What can hang from each mark:
Z_832: Z_31 Z_586
Z_938: Z_239 Z_586
Z_828: Z_586
Z_239: Z_828 Z_938
Z_177: Z_586
Z_862: Z_282 Z_832
Z_31: Z_282
Z_586: Z_177 Z_282 Z_928
Z_928: Z_586

Each row was made from one small tree. The marks that hang from a mark follow it in brackets, in the order of their numbers. Every link used is in the known rows. Write each row's tree.
Known rows:
Z_938(Z_586(Z_177 Z_282 Z_928)): [ -6.2  -2.9   2.4  39.4   4.5 -10.0 -30.8  -7.1 -33.4 -13.2  -5.1   7.4
 -10.4  19.2 -10.3   5.1  -1.9 -16.6 -11.8]
Z_938(Z_239(Z_828) Z_586(Z_928)): [ 15.8  21.1  -6.3  13.5  11.1   7.7 -17.0 -15.0  -2.4 -28.0   9.5  13.8
  -7.2  17.4   0.8   6.8   2.5  15.5  12.3]
Z_832(Z_31 Z_586(Z_177 Z_928)): [-17.0  12.9   1.4  11.4 -11.3   8.7 -46.5 -24.5  10.7  31.2  -4.4  -0.2
 -21.7   1.3 -15.5  -6.7  -1.6  32.4 -21.9]
Z_862(Z_282): [ 29.6 -51.7   6.8  -8.5 -12.4   9.4  46.5   9.0  -6.2  19.4   0.1   2.0
   8.8 -40.5  36.8  12.0  -6.0 -32.9  25.0]
Z_832(Z_586(Z_177 Z_282 Z_928)): [-11.4  -3.9  14.4  15.8   1.8  -1.6 -21.0  -7.0 -16.6  12.0 -14.4   2.9
 -26.3   1.0 -43.3  -9.2   0.1   2.7 -15.6]
Z_828(Z_586(Z_282)): [ 14.5 -43.7   1.4 -19.6  -3.2   2.7  34.2  22.9   6.2  -4.6   2.2 -17.3
  11.3 -14.9  -5.2   3.5  -4.1  -4.7  -2.4]
Z_832(Z_586(Z_177)): [ 17.9 -40.5  -1.2 -18.5  -7.1  11.8  -6.2  -1.1   0.2  13.9   2.0  -8.0
 -32.2 -40.9 -16.2  -6.5   2.2  19.6  -6.5]
Z_862(Z_282 Z_832): [ 17.1  -5.7   2.9 -16.0  -8.9   3.0  65.5  11.9   9.0  18.9  -8.1  -5.0
  30.8 -43.1  60.2   4.4  -5.1  -3.9  36.7]
Z_938(Z_239 Z_586(Z_928)): [ 12.6  -2.8  -5.9  26.5   3.0  -1.6   6.5 -27.6 -10.4   3.0   3.9   8.2
 -10.0  16.6  17.5   4.9  -5.1  12.5   7.1]
Z_862(Z_282 Z_832(Z_586(Z_928))): [ -2.1  53.1  12.2  -5.5   0.7  -6.7  46.2 -14.5   5.0  28.4 -33.1   2.3
  15.0 -39.2  38.6  -1.4  -6.1  28.1  25.2]
Z_832(Z_586(Z_282 Z_928)): [ -1.4 -11.7  16.7   0.7   5.9  -3.3  15.3 -10.9  -4.3  17.0 -14.2   0.7
 -12.2 -16.1 -26.2  -9.5  -3.8  -5.8  -4.1]
Z_832(Z_31(Z_282) Z_586(Z_177 Z_928)): [-24.4  25.2  -6.6  10.8 -17.8   7.2 -52.4 -20.9   5.3  49.6  -6.5  10.0
  -4.1  23.7 -33.2 -12.5  -8.8  37.4 -19.3]
Z_239(Z_828 Z_938(Z_586(Z_282))): [ 16.1  10.2  -9.8 -12.5  13.5  -7.6   3.9  22.0  -0.8 -49.5  21.5   6.3
  20.0  25.7  24.4  11.7   6.7 -59.4  19.4]
Z_239(Z_828(Z_586(Z_177 Z_282 Z_928)) Z_938): [-20.6  56.0  -2.3  30.3   9.9   9.3 -41.5  32.6  -2.5 -47.1  11.6   8.1
  10.4  40.9  25.5  18.1  13.2 -23.4   0.4]
Z_832(Z_31(Z_282) Z_586(Z_177)): [ -3.3 -14.3 -12.4 -24.2 -21.8  10.3 -32.6  -6.8  15.2  45.9   1.1  -1.0
  -1.6  13.4 -50.3 -16.6  -9.5  34.6 -14.5]
Z_177(Z_586(Z_282)): [  0.6 -26.2   1.5 -47.3  -0.1 -10.2  51.0   5.6  -7.6  16.5   3.6  -1.0
  11.8 -30.9   6.8   7.8  12.5 -10.0  -3.2]
Z_828(Z_586(Z_177 Z_928)): [ -5.8   0.9  -2.2  31.7  -5.5  15.5 -28.2   5.4  -6.4  -4.0   3.8  -3.6
 -15.7 -17.3  37.3  15.2   2.8  28.8  -8.5]
Z_828(Z_586(Z_177 Z_282)): [  3.1 -40.3  -1.8  -4.8  -7.8   7.1  -0.6  26.8  -4.7  -9.0   1.4 -16.1
  -1.1   0.2 -22.9   3.3  -1.4   4.2 -12.8]
Z_828(Z_586): [ 22.0 -41.5  -6.7 -18.4  -5.5  14.3  28.2  14.8  13.2  -4.8  11.4 -17.1
   1.9 -44.5  37.2  11.3  -1.1  13.1   4.4]
Z_177(Z_586(Z_928)): [ -9.9  12.6  -0.6 -10.9   1.7  -0.2  30.3 -14.6  -5.4  19.4   6.2  11.6
  -1.1 -49.4  68.6  19.0  17.1  17.1   0.1]
Z_928(Z_586(Z_282)): [ 10.5 -66.5   6.2 -21.4  -6.2  -7.9  19.9  -0.9  -4.9 -19.7   6.8   1.9
  -4.6 -15.8 -26.2 -19.1  -4.6 -27.0  -4.1]

Which tree is each row?
[-12.6  47.1  -0.3  16.1  15.2   6.1  -8.2  30.7  10.0 -42.8  12.0   6.4
  22.7  29.3  40.3  18.6   9.3 -31.9  11.0]
Z_239(Z_828(Z_586(Z_282 Z_928)) Z_938)
[-10.0  11.4  -1.2 -52.7  -4.5 -11.3  29.3  -2.4  38.9  31.5 -15.0 -21.6
  27.9   3.6 -36.9 -23.6  -7.8  27.8  -1.6]
Z_862(Z_832(Z_31 Z_586(Z_282)))
[ -0.2 -32.9   4.2 -40.8  -9.2  -4.6  11.6  -6.0  22.9  32.5  -7.2 -14.1
   5.0   3.1 -61.8 -19.3  -9.4  -3.5 -13.3]
Z_832(Z_31 Z_586(Z_282))
[  3.2  -7.8   4.3  25.9   7.8 -12.5   2.9 -11.3 -22.1  -7.9  -5.0   5.6
   2.3   2.7   7.5   5.5  -6.0 -22.2  -1.3]
Z_938(Z_586(Z_282 Z_928))
[ 26.3 -14.5 -10.0 -32.1  -1.1  21.0  12.7  18.7  26.3 -24.3  15.6  -9.2
   1.6  -3.2 -15.8   5.5   2.6  33.9  11.1]
Z_938(Z_239(Z_828(Z_586)))
[ -3.9  37.8   2.9 -10.0   7.8   0.3  27.2 -16.5  20.4  18.6 -14.0  -5.6
  -1.8 -47.6  44.6  -7.9   0.2  45.7  14.8]
Z_862(Z_832(Z_586(Z_928)))
[  2.4 -59.2   3.4  -2.9 -10.9  -4.6 -15.2   1.1 -20.4 -23.1   5.5   3.9
 -17.5  -0.6 -46.4 -19.3  -0.9 -17.5 -14.4]
Z_928(Z_586(Z_177 Z_282))
[-12.2  53.8  -4.7  40.2  16.8  -5.8 -51.6  12.1 -21.4 -52.5  13.5  19.5
   2.4  50.7  22.8  14.3  11.4 -46.3   4.3]
Z_239(Z_828 Z_938(Z_586(Z_177 Z_282 Z_928)))
[  6.6  12.0  -6.5 -20.7   9.3   6.3  10.4  42.9  19.0 -43.9  19.7  -5.8
  27.5  17.2  25.0  13.9   9.1 -37.6  15.8]
Z_239(Z_828(Z_586(Z_282)) Z_938)
[  7.0  18.3   1.4  12.5  13.4  -5.0 -14.2  -7.3  -9.0 -28.4   0.6  12.7
   3.1  45.5 -42.3  -0.1  -1.3  -7.1   5.7]
Z_938(Z_239(Z_828) Z_586(Z_282 Z_928))
[  9.0 -40.8   7.5 -20.4  -3.2  -0.3  -0.3   5.9  -6.9  10.8  -7.3  -8.4
 -22.6 -11.0 -61.7 -13.7  -0.4  -3.5 -12.5]
Z_832(Z_586(Z_177 Z_282))
[-38.4  55.6   4.3   1.4  -3.3 -11.0 -26.1 -13.0  17.1  28.9 -23.7  -8.0
   9.3  25.3 -35.2 -19.1  -3.7  39.6 -16.8]
Z_862(Z_832(Z_31 Z_586(Z_177 Z_282 Z_928)))
[ -8.6   6.8   3.4  -4.9  -7.1   5.2 -13.6 -28.1  20.8  35.6  -5.0  -3.0
  -9.1 -14.6   3.6  -6.6  -5.7  21.4  -9.7]
Z_832(Z_31 Z_586(Z_928))
[ -6.5  34.1 -13.9  56.5   5.3  -3.7 -34.2  -9.0 -21.6 -18.5  19.9  14.8
 -10.5  19.0  86.1  18.3   8.5 -30.6   5.9]
Z_239(Z_938(Z_586(Z_177 Z_928)))
[ -5.5   0.8  -1.5  41.6   2.5 -11.5 -24.3 -18.1 -27.5  -4.3  -5.4  10.0
 -13.9  57.7 -46.5  -3.5  -4.1  -0.4 -11.7]
Z_938(Z_239 Z_586(Z_177 Z_282 Z_928))
[  3.3  -8.8 -12.9  18.2   3.9 -12.8  -6.8  11.8 -18.6 -23.8  16.7   2.4
   2.4  40.1  22.6   8.0   4.3 -55.0   1.6]
Z_239(Z_938(Z_586(Z_177 Z_282)))
[-14.4  34.0  11.0 -10.0  11.7 -11.9  32.3  -7.8  12.3  16.4 -22.3  -6.0
   8.3 -18.3  -3.9 -15.9  -2.6  24.8   7.6]
Z_862(Z_832(Z_586(Z_282 Z_928)))
